Known rows, with every step that occurs
K C J Q Y B: [-2.742 0.721 1.091 -5.727 -1.586 -4.106 0.358 -0.861 -0.245 -0.838 1.490 1.015 -2.116 0.529 -3.505 -2.086 1.751 0.204 -1.384 -3.057 -3.551 1.327 1.488 6.244 5.695]
B J: [0.237 0.391 0.123 0.749 -0.277 -1.227 -0.269 -1.061 1.119 0.941 -0.665 -0.133 -1.411 1.533 -0.664 -1.738 0.733 1.539 0.618 -0.756 -1.077 0.415 1.257 3.759 0.749]
K C J: [0.341 1.400 2.147 -1.277 -3.135 -2.904 -1.492 -2.796 -0.992 -1.407 -0.321 1.561 -2.621 -0.528 -0.727 -0.705 1.129 1.108 0.233 -0.801 -4.276 1.288 0.053 4.039 3.947]
B J Q K: [0.961 -1.041 3.017 0.838 -0.687 -2.273 -1.342 1.943 1.116 -0.125 0.860 -1.413 0.144 0.592 -2.919 -5.064 1.573 0.245 0.060 -0.140 -1.630 0.916 3.469 6.771 0.764]
Y B J: [-0.442 0.957 -1.143 -2.220 1.103 -0.435 -0.411 -1.798 0.914 2.287 -0.599 -0.876 -2.225 2.489 -1.737 -1.976 -0.540 0.753 1.924 -3.113 1.473 0.591 0.349 2.949 2.319]
Q Y: [-1.587 0.698 -0.779 -0.622 0.199 -1.720 1.176 -0.081 1.768 -0.500 0.753 0.842 -0.734 0.697 -0.719 -0.503 -0.080 0.285 -1.210 -1.422 -1.799 0.512 1.801 1.733 1.854]
C J Q: [0.056 -0.818 3.291 -3.164 -1.830 -3.505 -2.646 0.007 -0.750 0.226 -1.248 0.885 -1.855 -0.539 -2.002 -2.225 2.516 0.390 -1.657 -1.237 -1.061 1.006 1.274 6.317 1.878]
Z K B J Q: [0.827 0.108 1.211 -0.953 2.454 -1.198 -2.377 1.765 1.470 1.282 -0.670 -0.647 -0.602 0.755 -0.908 -1.833 1.820 0.244 -1.216 2.231 0.133 0.638 1.829 5.961 0.894]
Q K C J Z Y: [-2.145 1.184 7.372 1.061 -3.665 -4.943 -2.692 0.094 -1.258 -4.764 2.924 1.457 -1.900 0.311 -3.269 -3.617 0.737 0.032 -1.340 -0.934 -7.609 0.310 0.478 3.463 2.261]
Y C: [1.096 0.522 0.921 -2.133 -2.874 0.631 -1.404 -0.107 1.195 0.702 -1.685 0.909 -3.132 1.116 0.207 0.142 -0.847 -0.404 0.429 -0.816 -1.284 1.675 1.791 1.068 2.337]
K B J Z: [-0.180 1.316 1.874 -0.119 1.060 -2.330 -2.279 0.558 0.513 0.718 0.286 -1.915 -0.989 0.946 -1.712 -0.440 0.662 2.062 0.522 -1.121 -1.001 -0.203 1.919 3.419 0.712]
Y C J Z K B: [0.445 0.077 5.981 -3.729 -2.102 -0.797 -7.270 0.822 -0.106 -0.656 -1.583 1.490 -3.690 0.482 -2.497 -0.392 -0.302 -0.572 -1.893 -0.662 -2.665 1.670 0.382 1.610 2.217]
K B: [2.022 1.422 -1.294 -1.469 1.674 -0.508 -0.804 -0.608 1.070 0.868 -0.738 -0.935 -1.654 0.075 0.632 1.988 -0.065 0.327 0.487 -0.208 1.312 1.216 1.284 0.743 2.457]
N J: [1.071 1.854 0.543 -0.162 -1.245 -2.381 -2.322 -0.610 0.708 1.453 0.098 0.406 -2.352 0.861 -1.260 0.805 0.366 -0.291 1.146 -0.638 -0.017 0.607 1.056 0.759 2.414]
J Q K B: [2.586 -0.135 1.853 -1.327 1.249 -1.555 -1.778 2.438 1.222 -0.090 0.754 -1.975 0.050 -0.778 -1.654 -1.107 0.527 -0.909 0.047 0.765 0.602 1.754 3.549 3.956 2.586]
J Q: [0.338 -0.290 2.007 -1.914 -0.194 -2.362 -1.070 1.598 0.543 0.763 -0.782 -0.036 -0.811 -0.757 -0.517 -1.407 1.067 -0.199 -0.428 0.600 -0.362 0.311 2.455 4.638 0.814]
N Y B J: [-0.857 -0.770 -2.561 -2.562 1.982 -1.557 0.871 -0.696 0.313 1.645 -1.449 -0.723 -2.106 3.236 -0.631 -1.692 0.423 1.060 0.519 -4.593 2.539 1.233 -0.143 0.232 1.108]
Q K C J Z: [-0.140 0.178 8.011 0.086 -4.254 -3.919 -4.324 -0.293 -1.157 -3.167 2.290 0.941 -0.930 -1.128 -3.965 -3.574 -0.112 0.695 0.141 -1.328 -6.280 0.798 1.532 4.479 2.884]
B Y C: [0.129 0.215 -0.561 -0.424 -1.984 1.030 -1.365 -0.909 2.282 -1.100 -3.509 1.493 -4.152 2.665 -1.967 -0.578 -1.686 -1.065 -0.476 1.305 -2.490 1.944 2.009 1.783 2.768]
B Y: [-0.404 0.054 -0.819 0.791 0.533 -0.601 -0.663 -1.213 2.032 -1.124 -2.796 1.275 -2.298 1.605 -2.006 -0.985 -1.540 -0.402 -0.313 1.760 -1.605 0.880 1.097 2.366 1.591]
K B J: [1.546 1.585 -1.876 0.059 1.870 -0.759 -0.300 -1.199 1.410 1.373 -0.795 -1.702 -1.554 1.701 -0.258 0.516 1.161 1.701 0.586 -0.766 0.767 0.977 1.593 2.806 2.127]
C J Q K B: [2.351 -0.891 2.925 -2.285 -0.309 -2.922 -3.494 0.874 -0.332 -0.623 0.009 -1.107 -1.245 -0.496 -3.135 -1.780 1.742 -0.461 -1.488 -0.925 -0.077 2.455 2.233 5.079 3.487]
C J Z K: [-1.670 -1.014 7.819 -1.355 -1.589 -2.737 -6.348 0.685 -0.577 -1.266 -0.430 2.608 -1.726 -0.807 -2.947 -3.251 -0.411 0.280 -1.743 -0.808 -3.230 0.378 -0.757 3.057 -0.255]
C J Q Y: [-1.932 -0.772 1.486 -3.176 -1.491 -4.183 -0.934 0.315 0.087 -1.047 0.245 1.322 -1.310 0.100 -2.874 -2.366 3.108 0.645 -3.225 -1.855 -2.798 0.984 1.764 6.050 2.471]
N Y C: [0.837 -1.237 -0.817 -2.490 -2.098 -0.720 -0.260 1.024 0.472 -0.198 -2.395 0.783 -3.137 1.783 1.022 0.205 0.705 -0.297 -1.183 -2.327 -0.411 2.363 1.314 -1.363 1.138]
Q Y B J: [-2.718 0.882 -2.444 -2.156 1.506 -1.156 1.653 -1.415 1.887 1.141 0.933 -0.632 -1.454 3.235 -2.289 -1.957 -0.081 1.041 0.123 -4.087 -0.036 0.658 1.023 2.754 3.064]
K C J Q Y: [-1.755 0.320 1.875 -2.731 -2.905 -4.819 0.209 -0.291 -0.229 -2.117 1.341 1.733 -1.155 -0.556 -2.371 -1.978 3.081 0.895 -2.508 -0.891 -5.951 0.997 2.162 7.341 4.332]

Rows
[-1.807 -0.128 6.050 0.944 0.041 -1.723 -4.362 1.409 0.961 -0.209 0.313 1.032 -0.334 0.716 -2.346 -3.843 -0.774 0.912 -0.280 0.245 -3.147 -0.696 0.778 4.020 -1.756]  B J Z K
[-0.982 0.349 3.330 0.479 2.693 -0.713 -4.488 1.517 2.276 -1.838 -1.688 1.063 -1.540 0.950 -3.203 -0.640 -2.706 -1.069 -1.289 2.980 -1.778 0.259 0.756 1.888 0.647]  J Z K B Y
[-2.884 -0.628 0.448 -6.144 -0.055 -3.428 -1.029 -0.104 0.018 0.511 0.350 0.682 -2.141 1.022 -3.692 -2.456 1.501 -0.083 -2.426 -4.022 -0.133 1.360 1.040 5.169 3.993]  C J Q Y B
[-1.665 0.753 6.656 1.113 -1.448 -2.262 -3.266 0.763 0.385 -1.284 1.522 1.185 -0.358 0.022 -1.830 -3.458 -0.373 1.298 0.787 1.297 -6.276 -0.709 0.863 5.212 0.239]  B J Z K C
[-2.754 0.104 -0.586 -5.179 1.333 -2.324 1.015 1.367 1.493 1.055 1.021 -0.030 -0.963 0.916 -2.235 -1.609 0.122 -0.790 -0.938 -2.468 0.547 0.554 2.214 3.956 3.080]  J Q Y B
[-1.423 0.567 3.877 0.763 -0.898 -2.594 -2.315 0.715 0.395 0.328 0.204 -0.641 -0.957 0.785 -2.144 -2.722 0.397 2.186 0.831 -1.373 -2.614 -1.162 1.711 4.085 -0.736]  B J Z
[-1.261 -0.089 -0.167 -1.417 2.864 -1.713 -0.353 2.106 2.257 0.204 0.920 -0.341 0.148 1.509 -1.756 -1.919 2.376 0.106 -3.132 1.059 -1.454 0.743 2.780 6.023 1.575]  Z K B J Q Y
[1.629 0.456 3.935 0.139 -3.559 -2.664 -2.228 -1.959 -0.536 -2.567 1.285 1.145 -1.410 -0.623 -2.375 -2.689 0.581 0.387 0.263 -1.032 -5.110 2.148 0.902 3.781 4.280]  Q K C J
[0.247 1.006 3.557 0.117 -0.741 -0.759 -1.690 -0.292 0.849 -1.135 0.483 2.292 -0.778 -0.735 0.428 -1.234 -1.173 -0.611 0.780 2.145 -3.979 0.837 0.430 2.709 1.915]  Z K C
[-2.570 2.604 3.991 0.958 -1.096 -4.864 -2.880 1.385 -0.189 -0.832 1.593 0.851 -2.476 1.496 -2.118 -0.454 0.665 -0.659 -0.549 -0.744 -3.040 -1.280 0.542 0.415 0.452]  N J Z Y
[-1.030 1.555 0.408 -0.903 -2.048 -0.264 0.120 -0.038 0.819 -0.903 -0.945 1.402 -3.919 2.658 0.777 -0.240 0.198 -1.104 -1.220 -0.237 -2.491 1.138 0.844 0.240 1.633]  Z Y C
[-0.414 -1.102 1.610 -3.081 -3.712 -1.466 -3.680 -0.439 0.493 -1.491 -4.068 1.984 -4.764 1.953 -4.119 -2.442 1.235 -0.730 -2.753 0.778 -3.257 2.432 2.031 6.281 3.319]  B Y C J Q
[0.736 -0.763 3.106 -4.408 -4.330 -1.880 -3.498 0.363 -0.430 0.338 -2.131 1.285 -3.903 0.423 -2.166 -1.951 2.294 -0.185 -2.015 -1.306 -2.208 2.069 1.975 5.668 2.882]  Y C J Q
[1.576 0.650 0.970 -1.001 2.638 0.025 -2.620 0.200 1.630 0.488 -0.659 0.401 -1.137 -0.106 0.642 0.620 -1.132 -0.971 -0.143 1.414 0.914 1.392 0.299 0.438 1.588]  Z K B
[1.266 0.822 -0.700 -1.362 1.753 -1.964 -0.274 0.951 1.202 1.731 -0.636 -2.293 -1.044 0.927 -0.821 -0.653 2.696 1.332 -0.100 0.286 0.516 0.835 2.789 6.251 2.057]  K B J Q
[-1.676 -0.034 2.739 -3.251 -3.779 -2.776 -1.974 0.553 -0.849 -1.137 -1.585 1.876 -4.692 1.772 -1.194 -2.118 3.184 -0.733 -3.539 -0.856 -3.550 1.597 1.034 4.981 2.342]  Z Y C J Q
[0.243 0.316 3.470 -2.719 -3.378 -4.151 -1.752 -0.606 -1.169 -0.972 0.062 1.258 -1.992 -1.399 -1.451 -2.013 2.695 0.686 -0.774 0.070 -4.426 0.883 1.532 7.438 3.542]  K C J Q
[-1.137 -1.644 -1.276 -4.049 1.941 -2.867 0.614 1.561 -0.056 1.788 -1.104 -1.273 -1.493 2.343 -1.333 -2.803 2.278 0.738 -0.375 -3.807 2.499 0.844 1.198 3.812 0.876]  N Y B J Q
[0.892 1.163 1.831 -1.607 -1.208 -3.654 -2.690 1.465 0.192 1.638 0.181 0.237 -1.658 0.020 -1.707 -0.307 1.947 -0.558 0.420 0.194 -0.057 -0.071 2.432 4.185 1.927]  N J Q
[-0.005 -0.436 0.496 -1.677 -3.537 -0.186 -3.300 -2.578 1.086 -1.863 -4.421 2.444 -5.346 2.875 -3.367 -1.132 -0.327 -0.676 -1.813 -0.081 -3.275 2.575 0.528 2.922 3.714]  B Y C J
[-2.635 0.192 4.889 -2.004 1.329 -1.045 -4.122 0.837 0.966 1.210 0.306 0.238 -1.234 1.954 -3.319 -3.766 -2.107 0.226 1.040 -1.812 -0.445 -0.600 -0.180 3.105 -0.005]  Y B J Z K
[-2.439 0.770 -1.818 -3.591 1.512 -1.050 1.384 -0.775 1.566 0.662 0.567 0.238 -1.456 1.844 -1.600 -0.407 -1.504 -0.465 -0.056 -3.438 0.666 0.778 0.846 0.555 3.396]  Q Y B
[-1.094 -0.335 4.517 -0.545 0.987 -1.839 -6.548 -0.235 0.829 -2.513 -2.444 1.892 -2.885 1.070 -4.576 -1.529 -1.159 -0.395 -2.749 1.436 -2.538 0.858 -0.419 3.018 1.424]  C J Z K B Y
[1.674 -1.717 4.802 -2.938 -4.689 -1.723 -4.423 1.078 -0.212 -1.033 -0.767 0.722 -2.860 0.380 -3.571 -3.648 1.468 -1.031 -1.716 -1.400 -2.747 2.924 2.966 5.230 3.292]  Y C J Q K
[0.764 1.288 -2.722 0.195 2.608 -0.226 -0.617 -1.306 2.201 -0.906 -2.635 -0.222 -2.602 1.918 -1.422 1.544 -1.070 -0.327 -0.254 1.946 0.166 1.367 1.218 1.621 3.043]  K B Y
[-3.327 1.206 4.204 0.510 -0.164 -3.378 -1.072 1.649 0.069 -1.852 0.861 0.889 -1.656 0.819 -0.690 -1.480 -0.115 0.071 -1.059 -0.465 -2.986 -1.184 0.429 1.440 -0.800]  J Z Y
[-1.588 -0.141 -0.325 -2.382 -2.547 -1.692 0.601 1.686 1.873 0.081 0.063 -0.050 -1.891 2.540 -2.252 -2.494 2.592 0.741 -2.258 -0.902 -3.869 1.104 4.268 6.488 2.250]  B J Q Y C
[1.048 0.091 1.952 -2.950 -4.262 -0.765 -3.393 -1.809 -0.210 -0.093 -2.258 1.814 -4.686 1.201 -1.278 -0.618 0.893 0.232 -1.016 -2.202 -1.996 2.293 0.636 2.132 3.219]  Y C J
[-2.396 2.405 1.434 0.984 1.750 -3.024 -0.646 0.963 0.501 -0.653 0.806 -1.441 -1.885 2.718 -1.145 -0.692 1.492 1.353 -1.026 -0.504 -2.368 -0.711 0.943 2.722 -0.035]  K B J Z Y
[-0.396 0.460 3.463 -1.257 0.081 0.892 -5.327 1.800 2.518 -1.899 -2.700 1.484 -3.452 2.127 -3.231 -0.035 -2.770 -1.664 -1.599 2.694 -2.988 1.273 1.657 1.156 1.619]  J Z K B Y C
[-3.578 1.253 3.478 1.723 -0.196 -3.332 -0.703 0.836 0.300 -1.106 0.817 0.087 -1.709 2.327 -1.389 -2.979 1.343 1.364 -1.050 -0.891 -3.909 -1.456 0.722 3.492 -1.220]  B J Z Y
[-4.267 1.557 3.082 -2.427 1.094 -2.686 -1.093 0.884 -0.131 -0.242 0.825 0.269 -2.538 1.874 -1.710 -1.754 -1.583 -0.696 0.075 -2.818 -0.564 -1.056 -0.214 0.548 0.693]  J Z Y B
[-2.641 1.258 4.209 -1.177 -2.921 -1.759 -1.800 1.880 0.289 -1.596 0.168 1.360 -3.471 2.007 -0.762 -0.998 -0.327 -0.582 -1.324 -0.858 -4.173 -0.119 1.454 0.773 0.272]  J Z Y C
[-2.672 1.624 -0.439 -2.483 1.700 -1.309 0.707 -0.779 0.474 0.392 0.024 0.513 -2.973 2.446 -0.135 -0.865 -1.105 -1.176 -0.117 -2.524 0.972 0.399 -0.919 0.028 2.162]  Z Y B
[-2.210 -0.411 4.145 -2.368 -1.982 -3.919 -1.640 0.695 0.006 -2.453 1.473 3.142 -0.847 -0.556 -2.516 -3.180 2.352 -0.306 -3.461 0.834 -6.434 1.169 1.258 7.089 3.168]  Z K C J Q Y
[-3.007 -0.871 6.267 -2.754 -3.861 -1.766 -5.063 1.067 0.771 -2.414 0.098 3.332 -2.852 1.158 -3.785 -2.837 -0.226 -0.378 -3.926 -2.129 -5.605 1.336 0.887 2.285 1.478]  Q Y C J Z K
[-1.199 0.842 7.115 -0.135 -1.315 -2.080 -3.386 1.486 0.468 -1.837 1.701 2.280 -0.259 -1.394 -1.047 -1.857 -1.811 0.072 0.608 1.886 -5.471 -0.255 0.739 3.175 0.543]  J Z K C
[-1.147 0.092 0.245 -3.621 0.959 -1.762 -0.626 0.584 0.658 2.535 -0.353 -1.279 -1.572 1.536 -2.368 -3.034 0.923 0.625 1.105 -2.354 1.365 0.381 1.791 6.109 1.883]  Y B J Q
[-0.378 1.920 4.426 -0.327 -1.739 -3.708 -4.222 1.151 -0.153 0.868 0.932 0.192 -1.750 0.125 -2.845 -0.054 -0.084 0.301 1.070 -0.982 -1.614 -0.654 1.575 1.348 0.988]  N J Z
[0.711 -2.219 3.267 -1.528 -3.998 -1.166 -4.316 0.468 1.016 -2.807 -2.522 1.466 -3.772 1.991 -5.678 -4.175 0.439 -1.653 -2.713 0.606 -3.816 3.179 2.881 6.162 3.614]  B Y C J Q K
[1.283 0.317 -0.547 -0.932 0.940 2.278 -3.181 -0.141 3.266 -1.227 -3.686 1.555 -3.977 2.899 -1.612 0.647 -2.307 -2.269 -1.614 3.245 -1.209 2.395 1.230 0.680 3.071]  Z K B Y C
[1.030 -0.265 -0.338 -3.749 -1.749 -1.146 -3.626 -0.275 0.937 -1.033 -4.124 0.464 -5.188 2.328 -3.646 -0.176 1.681 -0.792 -2.976 1.120 -1.604 2.844 2.415 5.558 4.786]  K B Y C J Q
[-0.906 -0.817 7.926 -2.865 -4.201 -1.137 -7.074 0.776 -0.339 -0.973 -1.431 2.944 -3.538 0.379 -3.084 -2.652 -0.692 -0.473 -1.923 -1.295 -4.174 1.490 0.284 2.636 0.842]  Y C J Z K
[-0.630 -1.076 -1.890 -3.894 1.836 -1.629 0.467 0.110 0.302 1.173 -1.521 -0.335 -2.162 1.766 0.108 -0.087 -0.756 -0.141 0.266 -4.208 3.167 1.640 -0.412 -1.665 1.673]  N Y B
[-1.169 -0.115 0.467 -3.132 -4.163 -1.295 -1.294 -1.562 0.834 -1.211 -0.824 2.039 -3.660 2.100 -2.105 -0.779 1.138 0.094 -2.857 -3.100 -3.537 2.491 1.347 2.241 3.768]  Q Y C J
[-2.446 1.371 5.562 -1.617 -0.291 -1.709 -3.051 0.266 0.243 0.036 1.605 0.647 -1.262 1.223 -2.845 -3.739 -1.967 0.626 1.947 -0.787 -3.831 -0.648 0.042 4.248 1.695]  Y B J Z K C
[-0.612 2.550 7.080 0.493 -2.490 -3.546 -5.271 1.453 -0.080 -0.680 2.183 2.232 -1.142 -0.629 -2.449 -0.734 -0.792 -0.737 1.180 1.634 -5.027 -0.525 0.846 2.303 1.778]  N J Z K C
